What can hang from each mark
H: C Q
C: H W
V: P Q
X: V
Q: H N V
N: P Q
P: H N V

Each row was made from one small tree. Brackets hold a mark, then the marks that hang from it, in alphabetical order. Every link used is in the known rows. Write each row's tree.
Known rows
{P H V}: [-24 -19 -11  19   7  22  -2  -6 -22   7   7 -34   2   9  -7 -16  13  13
  18   3   3  -2  -5  -2  17   9   4   6  -4 -26   8  -5 -20  -1  -3   4
   1  12  21  33  12   5  -2   0   0   3   3   9   2   2  12 -12  10   0
   3 -11 -20  -4   4   2   7  -3  15 -21]
{N {P H} Q}: [-27  -6  -6  -4 -25  18   2 -13  -2  12  24 -11 -22   7 -12 -12  18  40
  21   3   7 -19 -16  -3  15  -5   4  16  -2 -21  18  15  -7  -3  -9  18
  -2  13  17  18   9   0 -24   6 -11   2 -14   3  -4   7  -7  -1 -10  -3
   3  -1 -14 -13   5  21   8   9  10 -11]
{H {Q {V {P N}}}}: [  4   6  -3  21 -11   0  -3 -22   0  19  24  -8  -1   5 -10 -23   6  25
   6   7  -1  -1 -12 -11   4  20  12   8 -17  -3  -7  15 -13 -16   4 -13
 -13 -12 -24  29  16  -9 -14  -8 -20  -1   4 -25 -19  32  13 -11  16 -27
  -1 -19  -3  -6 -18  19  19 -19  -3 -12]
{Q {V P}}: [ -1  16   6  24 -10   6  -8 -14   0   4  21  -6  13   4  -3 -19  10  12
   3   4   0  12 -15   3   0   9   5  -2  -7  -4 -16   8  -8 -14  18 -13
   4  -5 -16  28   3  -5  -6  -8 -14  -2   2 -17 -12  22  25 -12  16 -12
  10 -23  -4   2   0   5   7 -15   3   0]
{X V}: [ -7  -9   5  11   6   8   6 -15  -5   1   3 -12  -2  15   4 -20   7   5
  10   3  17  12  -5  -4   9   8   7 -12  -1  -7  -5   3  -8  -1   4   0
  -2   3 -11  23   6   1   2   2  -3  -7   2   4 -19  10  12 -11  14  -5
   3  10  -7   1  -8 -16   9   2   0 -11]
{N Q}: [-10  -3  -5  -9 -11  17 -10  -9   4   7  14  15  -3  21  -9  -3   1  16
  16  18  11  -8  -8 -11   4   2  -3  12  -6 -13  11  17  -3  -1   6  10
  -1  15 -13   7   9  -7 -16  -2  -5  -6 -14 -10  -9   3  -2  -7  13  -8
   2  -5 -13 -16   0   9   3   1  -2  -6]
{V P Q}: [ -5   6  -3  18  -4  25  -2 -12   2   8  21   0  10   7  -6 -20  13  12
   3   9  -9   0 -15   1   0  -4  -2   1 -10   0   0  -1   4  -5  -1   4
   1   6   3  12  -6  -1 -16 -10  -7   6  -6 -22  -4   6  13   1   2  -5
   2  -1 -12   6  -3  33  -1  -8   5  -3]
{H {C W} Q}: [ 12  -7 -22  -2 -14  12   9  -1 -10  19  11  14   7  18  -4   0  18  -5
  24  13   4  21 -17   3   9 -10  11  -9 -10 -19  15  18  -5 -10 -13  12
   3  -3 -24   9  28 -17 -18   8  -8 -13   1   1 -25   6  14  -5  17  -5
   7   9 -15   1  -7  21  15 -15  -3  -4]
{P {H C} V}: [-24 -18 -25   9   5  16   3  -8 -24  16   3 -27   8   9  -2 -10  18   3
  28   9   5   7 -10  16  20  -4   1  -5  -3 -28  12  -4  -5  -7 -27   3
  10  16  15  31  21   6  -3  13   4 -10   4  18  -2   5  17  -8   3  -5
   5  -6 -18  -5   7   8  13 -15  25 -12]
{X {V Q}}: [-11 -13   2  16  10  20  12 -21  -5   2  12 -17 -10  16   1 -25   9   3
   8  13   4  -1  -6  -3   4   8   2  -4  -2   1  -1   5  -4   3  -3   3
  -8   2 -11  16   0   2 -19  -4   2   1   1  -4 -22   0  14   0   9  -4
  10  12 -17   9 -14   3   5  -4   2  -9]
{X {V {P H N}}}: [-33 -12   1  20  -6   7   9 -27  -9  14  21 -35   4  -8  -1 -31  23  30
   6 -22   6  -2 -12 -10  38   3  18  -7  -9 -15  -4  -9  -6  -6 -10  -1
 -11   0  22  40   0   7   6  12 -16  -2  -2   4  -6  29  -3 -11  -4  -8
  10  -8  -7   8 -11   1  21   3  12 -30]
{X {V P {Q {H C} N}}}: [-32   6  -2  10  20   4   5 -32  -5  19  33 -11 -20   2   1 -26  14   5
   8  -4 -13  -7 -18  29  10   2  -5 -34  17  -5  -5  -4  -6 -25 -28   5
   4  -4 -19  39  -6 -18 -18 -11   3   0   7   1   4  37  17  21 -18  -2
  21  14  -8  21 -22  25   7 -18  21   7]
{Q H N {V P}}: [-17  21  13  22   5  -3 -11 -15   0  12  44 -13 -20   2  -9 -28   1  18
  -4 -11 -11  -9 -12  16   5  12  -1 -14  15 -11 -14   0 -25 -34  14  -7
   2  -8 -22  43  -4 -22  -9 -23 -11   2  12  -8   4  42  23   4 -10 -10
  18 -22  -2   6 -13  -2   0  -8  14   2]
{X {V {P H}}}: [-25  -3   5  18  -3  14   5 -26  -6  11  18 -30   5  -4   1 -23  22  15
   5 -18  10   5 -14  -4  23  -1  13  -8  -7 -14  -2  -3 -12  -7  -3  -2
   4  -1  21  38   2   5   1   7  -9  -2  -1   0 -17  23   7 -14   1   1
  14  -6 -11  19  -3   1  15  -4  12 -19]
{Q N {V P}}: [ -6  16  10  16  -7   1  -6 -14  -6  15  27  -1  -1   3  -4 -22   3  16
   2  -5  -5   4 -15   8   2   8   0  -6   6  -4 -14   8 -18 -20  25  -5
   1  -7 -12  38  -3 -12  -3 -21 -12  -5   6  -7   0  32  22  -4   8 -12
   4 -19  -2  -5  -4   3   0  -8  10   4]
{C {H Q} W}: [ -9 -18  -5   7 -18  24   0   0  -6  11  19  -6  -6  20 -12   0  32   0
  20   1   5  15 -13 -13  12  -3  25  -7  -7 -22  10  13 -24   3   8  26
  -6 -11  -3  13  11 -14 -25   5   1   7  -7  -6 -31  19  13  -4  13   0
  12   1 -22  16  -9   2  12   7  -1 -13]
{Q {N {P H V}}}: [-23 -10  -9  13   4  17   6  -8 -27  19  19 -40 -36  -1  -9 -28  17  36
  25 -10  -8 -14  -8  11  12   1   3  -6  12 -21   6  -1 -24 -16 -11  21
   4  12  29  40   4  -3   1 -14  -5   6   5  21  14  25  12   0 -18  -4
  -5   7 -11 -10  -1  12   5   7  26 -17]
{Q {H C} N V}: [-13   9  -2   5   2 -11  -2 -12 -13  16  30  -2 -17  11  -6 -21   1   3
  13   1  -1  -1 -13  27   2  11  -8 -17  17 -20  -6   2 -16 -33  -4  -5
   0  -6 -37  43  12 -23 -14 -11   2  -9  17   8   2  30  26  13 -10  -9
  14 -12  -7 -11 -20  -9  -5 -14  16   9]
{V {P N}}: [ -4   5  -4  12 -13   8  -5  -9  -4  13  19  -3   4   5  -6 -23   7  25
   3 -10   0   2 -15  -7  19   0   2  -2  -9  -2  -8  -9  -1 -10  -1   2
  -6   4   5  23   0  -3   1  -6 -16  -3  -5  -9   6  25   1 -10  -1 -16
  -4  -2  -1  -9  -8  13  15   2   3 -21]
{N {P {H C}}}: [-19  -5 -15  -2 -21   8  11  -5 -16  17  11 -14  -6   0  -4 -17  24  19
  27  -2   8   6 -24  17  12 -18  -3  -6  -1 -21  10   1   7 -17 -31  11
   6  11  19  23  16   1  -8  15  -6 -11   1  16  -3  11   9   1 -21  -8
   1  11 -12 -10   0  21   3  -1  18 -11]
{P {H C} N}: [-23 -19 -19  -2 -18   2   8  -8 -19  19  14  -9   9   3  -4 -17  16  18
  25  -6  10  -1 -19   2  30  -8  -3   5  -7 -24  15  -8   6  -8 -30   4
  -9  13  15  26  16   5  -4  19  -5 -11   2  15   5   9  -4  -5 -13 -14
  -1  -6 -15 -21 -14   6   7   0  16 -14]

Write each row's tree
[-12   6  -8   1 -15  12 -14 -18   5  15  27   5   1   9 -10 -13   8  34
   9   3   2  -9 -14 -14  18   5   5   9 -14  -3   2   7  -2  -7   2   8
  -8   7  -1  22   0  -8 -12  -6 -19  -3 -19 -17   2  20  -9 -11   7 -17
   2  -7  -3 -12   0  22  19   0   3 -16]
{V {P {N Q}}}
[-37  -9 -15  -1  -9   7   1 -40  -3  23  23 -15   4  -7  -3 -16  23  28
  21  -8  11  -6 -22  -3  36  -1   9  -5 -14 -18   7   4   4  -6 -25   1
  -7   6   9  39  12   3 -13  22 -12 -12 -13   4 -12  26 -13 -10   0 -14
  18  -6 -11   5  -4  20  28 -14  16 -21]
{X {V {P {H C} {N Q}}}}
[ -9 -21 -25  12 -18   5  18 -20 -19  24  31 -13   5   4  -6 -19  22  14
  20   0   2   4 -18  -2  25  -1  20   5 -17 -29  17  15 -17 -11 -10  -3
 -23  -8 -22  35  34  -7 -21  19 -17  -3   8   6 -27  12   9  -6  13 -17
  17 -19 -22  -8 -16  10  20 -20   6 -17]
{P {H {C W} {Q V}} N}
[  6  14 -12  11 -18  -1  -4 -20   0  27  15   8  16   2  -5 -12  15   1
  16  16   0  14 -21  11 -13   4   8  -7 -16  -8  -3  19  -3 -25  -9 -14
  10 -10 -34  25  26 -10 -21   1 -10 -11   5 -19 -30  22  27  -7  20 -21
   5 -14  -6   3  -6  29  11 -36   1  11]
{H C {Q {V P}}}
[-20 -18 -33  20  24  13   3 -13 -22   9  22 -22  -9  12  -6 -24   8  11
  18  19 -15 -17  -5  20  14  10  -6 -15   5 -15  11 -11  -4 -10 -37   2
 -10   6 -18  34  12  -9 -20  -4   6   6   1   7  14  12  13   9  -9 -12
  12  11 -18  -4 -20  19  15 -17  23 -17]
{P N {V {Q {H C}}}}
[-24  -4  10   9 -10  12   2 -30   0  21  16 -21  -1  -2  -6 -20  20  16
   9 -11   6   3 -13  -9  16   3  20  -3 -15 -18   6  12 -16 -14 -10   0
   2  -6  12  26  14  -1 -11  10  -9  -5   3 -10 -30  24   8  -7  11  -1
   6  -3 -12  21 -12  15  18 -10   3 -13]
{X {V {P {H Q}}}}
[-16  11 -16   3  -9  -3  -5 -23   0  10  33  -4 -25   6  -9 -13  13  23
  18  19   3 -14 -17  26  -6   5  -3 -12   6 -12   3  22  -6 -25 -13  -1
   2   2 -44  31  18 -22 -29  -1 -11  -5  -2  -3 -11  22  17   9  -8 -11
  24  -6  -7  -6  -5  15   8 -16  10  -3]
{N P {Q {H C} V}}
[-22  -8 -27   8 -21  18  16 -21 -12  15  34 -14 -10  -2  -5 -11  32  26
  26   4   4   1 -25  16  13 -11  18   0  -4 -23  13  24 -10  -7  -3   9
  -7   3 -19  35  22 -11 -27  15 -23   0 -10  15 -25   6   6  -4   7  -4
  30 -14 -21   0  12  18  17 -18  12 -11]
{N {P {H {C W}}} {Q V}}
[-29 -17 -31   5 -19   6  11 -23 -15  15  35 -10   9   5  -6 -10  24  24
  22   3   7   0 -19   1  35  -2  17  10 -15 -30  17  16  -9  -2   0   2
 -24   0 -22  40  22  -7 -20  18 -20  -3  -9  15 -19   4  -7 -12  13 -15
  29 -31 -23 -10   0   6  24 -18  11 -21]
{P {H {C W}} {N {Q V}}}
[-22   6 -13   1  -7  -2  -9 -21   1   9  31   5  -2  14  -7  -5   5   7
  16  22   6  -8 -16  17  -1  14  -6  -1   2 -20   8  20  -7 -18  -4 -10
  -3   1 -49  33  20 -20 -27   2  -5 -13  -1  -7 -14  15  13   6   9 -10
  26 -23 -12  -6  -6   1   4 -22   4   4]
{N {Q {H C} V}}
[-29 -10  -4   7 -10  24  17  -9 -16  17  31 -25 -38   2 -12 -31  15  40
  13  -8 -10 -24 -16  10   9  -9  -3   8   9 -10  21   2 -13 -15 -18  22
  -9  10  24  21  -5  -2 -20 -12  -7  12   5  11  10  11   3  16 -31  -4
  -4  13 -18 -11 -12  33 -10   9  19  -3]
{V {Q {N {P H}}}}
[ 10  12 -12   7  -6   0   2 -19  -9  30  35   7   2   6  -3 -13  19   5
  16   3 -10  16 -22  14   5  -5  16 -18  -4 -11  -4  22 -19 -29   7   1
   1 -15 -32  32  20 -25 -21 -10 -18  -8  11  -5 -22  27  26  -2  19 -16
  21 -13 -10   9  -8  26  17 -30   7   8]
{H {C W} {Q N {V P}}}
[-14   4   9  13  11  17   6 -27  -2  14  29 -16 -18   7  -1 -30  11  15
   4  -4  -6  -6  -9   5   7   5   1 -14   7   6  -7   3 -10 -10  -2   8
  -3   0   1  27 -11  -4 -14 -18  -5   2  -1  -7  -4  24  12   3  -2  -7
   9  14 -12  13 -12  19   3  -5  10   2]
{X {V P {Q N}}}
[ 11   8 -21  17  -8   8   4 -19  -4  22  27   8  18   3  -2 -10  25  -2
  14   8  -4  24 -21   7   1  -5  21 -14 -13 -12  -3  21  -9 -17   5  -5
   6 -18 -35  28  26 -16 -21   5 -20  -7   7 -15 -34  20  28 -12  27 -11
  20 -14 -10  17  -2  26  23 -34  -1   0]
{H {C W} {Q {V P}}}
[-11  -3 -18   3 -18  18   6 -14  -9  28  26   2  15  -4  -8  -6  30   4
  20  -7  -3  13 -27   1  23 -23  22  -7 -18 -28  17  11  -8 -17 -22   9
   8  -4   8  20  22  -6 -16  17 -16  -7  -1  -3 -25  16   7  -4   7  -2
  20  -6 -17  19   0  36  19 -18   8 -12]
{V {P {H {C W} Q}}}
[-20 -28 -18  12   0  16   0 -15 -18  25  11 -34  -8  10 -15 -20  12  27
  20   4   0 -15  -1 -12  22  11  11  11 -16 -29  18   4 -19  -3 -17   4
 -13   3  12  31  24   3  -9   4  -5   0   4   2  -4  18   3 -11   3 -14
  -2  -4 -18 -15 -16  14  22  -5  11 -27]
{P {H Q} N V}
[ -9 -15 -20 -12 -12  10  15  -5 -22  32  23   3  -8  10  -7  -8  21  10
  26  -9  -3   5 -20   6  19 -19  14  -3  -1 -35  27  14 -20 -21 -17  23
  -5   0   4  21  23 -15 -19   9  -3  -8   6  17 -10  12   5   4  -5  -3
   9   1 -22  -3 -14  19   9 -10  13  -2]
{P {H {C W} {Q N}}}
[-33 -12  -9   7 -20  10  -2 -23  -7  12  33 -16  -1  10 -13 -20   8  35
  14   4  12 -20 -11 -12  21  17   5  27 -14 -19  15  15 -17   0   6  -6
 -29   6 -13  34  14   4 -22   6 -15   1  -9  -3 -12   9  -8 -10  10 -17
  13 -33 -18 -23  -6  -2   9  -6   8 -16]
{P H {N {Q V}}}
[ -9   1 -11  -2   2   3   5  -3 -16  15  32  -1 -17  12  -3 -10  10   4
  15  -9  -7   5 -13  22  19 -12  -1 -23  20 -27   6  -1 -15 -25  -9  17
   0   2 -16  31   7 -29  -7  -5  -1  -4  10  20   6  21  10  10 -17   1
  22   7  -9  -3 -15   1   6  -3  16  -5]
{Q {H {C W}} N}
[-12  -8 -23  16   8  19  13  -7 -11   4  35  -2  -2  15  -2 -11  18  -5
  11  11 -10   0 -15  19  13 -12   2 -18   7 -19  10   0  -7 -11 -16  14
  -4  -2 -24  18   6 -16 -25   1   1   5  -1   8  -5  -1  12  12  -9   8
  27  11 -19  13 -16  19   7 -15   9  -9]
{V {Q {H {C W}}}}
[ -5  -7 -28  11 -22  10  23 -16 -15  22  26 -18 -10  -2  -5 -18  34  17
  26   1   2  10 -25  13   7 -13  24  -3  -9 -24  15  26 -14 -18 -13   6
  -5 -11 -21  34  31 -11 -24  16 -18  -3   7   9 -38  16  19  -2   5  -8
  19  -3 -19   5  -3  22  15 -19   7  -6]
{N {P {H {C W} {Q V}}}}
[ -1   7 -14  16  -1  -4  12 -13 -19  14  45 -15 -36   3  -2 -25  18  18
  14  -8 -11   6 -19  32  10  -5   5 -31  25 -19  -4  11 -22 -33   0  13
  -2 -10 -38  46  11 -31 -12  -9 -16  -1  14  23   0  33  23  11 -17  -4
  30   1  -6   0  -7   2  10  -9  18   0]
{Q {H {C W}} {N P} V}
[-31  -8  -9  23 -12  27   6 -17  -9  14  33 -23   4  -5  -9 -29  17  33
   3 -11  -9 -15 -15  -7  25  -2   6  15 -15  -7  15 -10  -1  -3 -16   4
 -18   7  27  26  -2  11 -13   0 -12   9  -8  -7   9  14  -4   1 -16 -10
   4  -8 -17  -2 -13  29   4  -3  15 -24]
{V {P H N} Q}
[-16   6   9  16   1  -6  -5 -10  -8   6  37  -9 -27  12  -7 -24  -3  12
   2  -2  -4  -9  -8  13   3  20  -6  -6  18 -18  -6   4 -30 -27  17  -3
  -7  -7 -27  39   3 -21 -11 -19  -2   3  15   4   4  31  19   8  -8  -7
  10 -21  -8 -10 -21 -17  -5  -3  14   6]
{Q H N V}
[-20   2  -6   6  16   0  15 -24 -13  21  29 -24 -48   5  -3 -32  14  21
  20  -2 -10 -13 -14  29   2   0  -7 -31  26  -4   0   3  -9 -28 -34  15
  -1   0 -19  34   0 -19 -22  -8   1   1   7  17   1  34  16  26 -33  -4
  16  36  -8  10 -23  21   2  -4  21   5]
{X {V {Q {H C} {N P}}}}
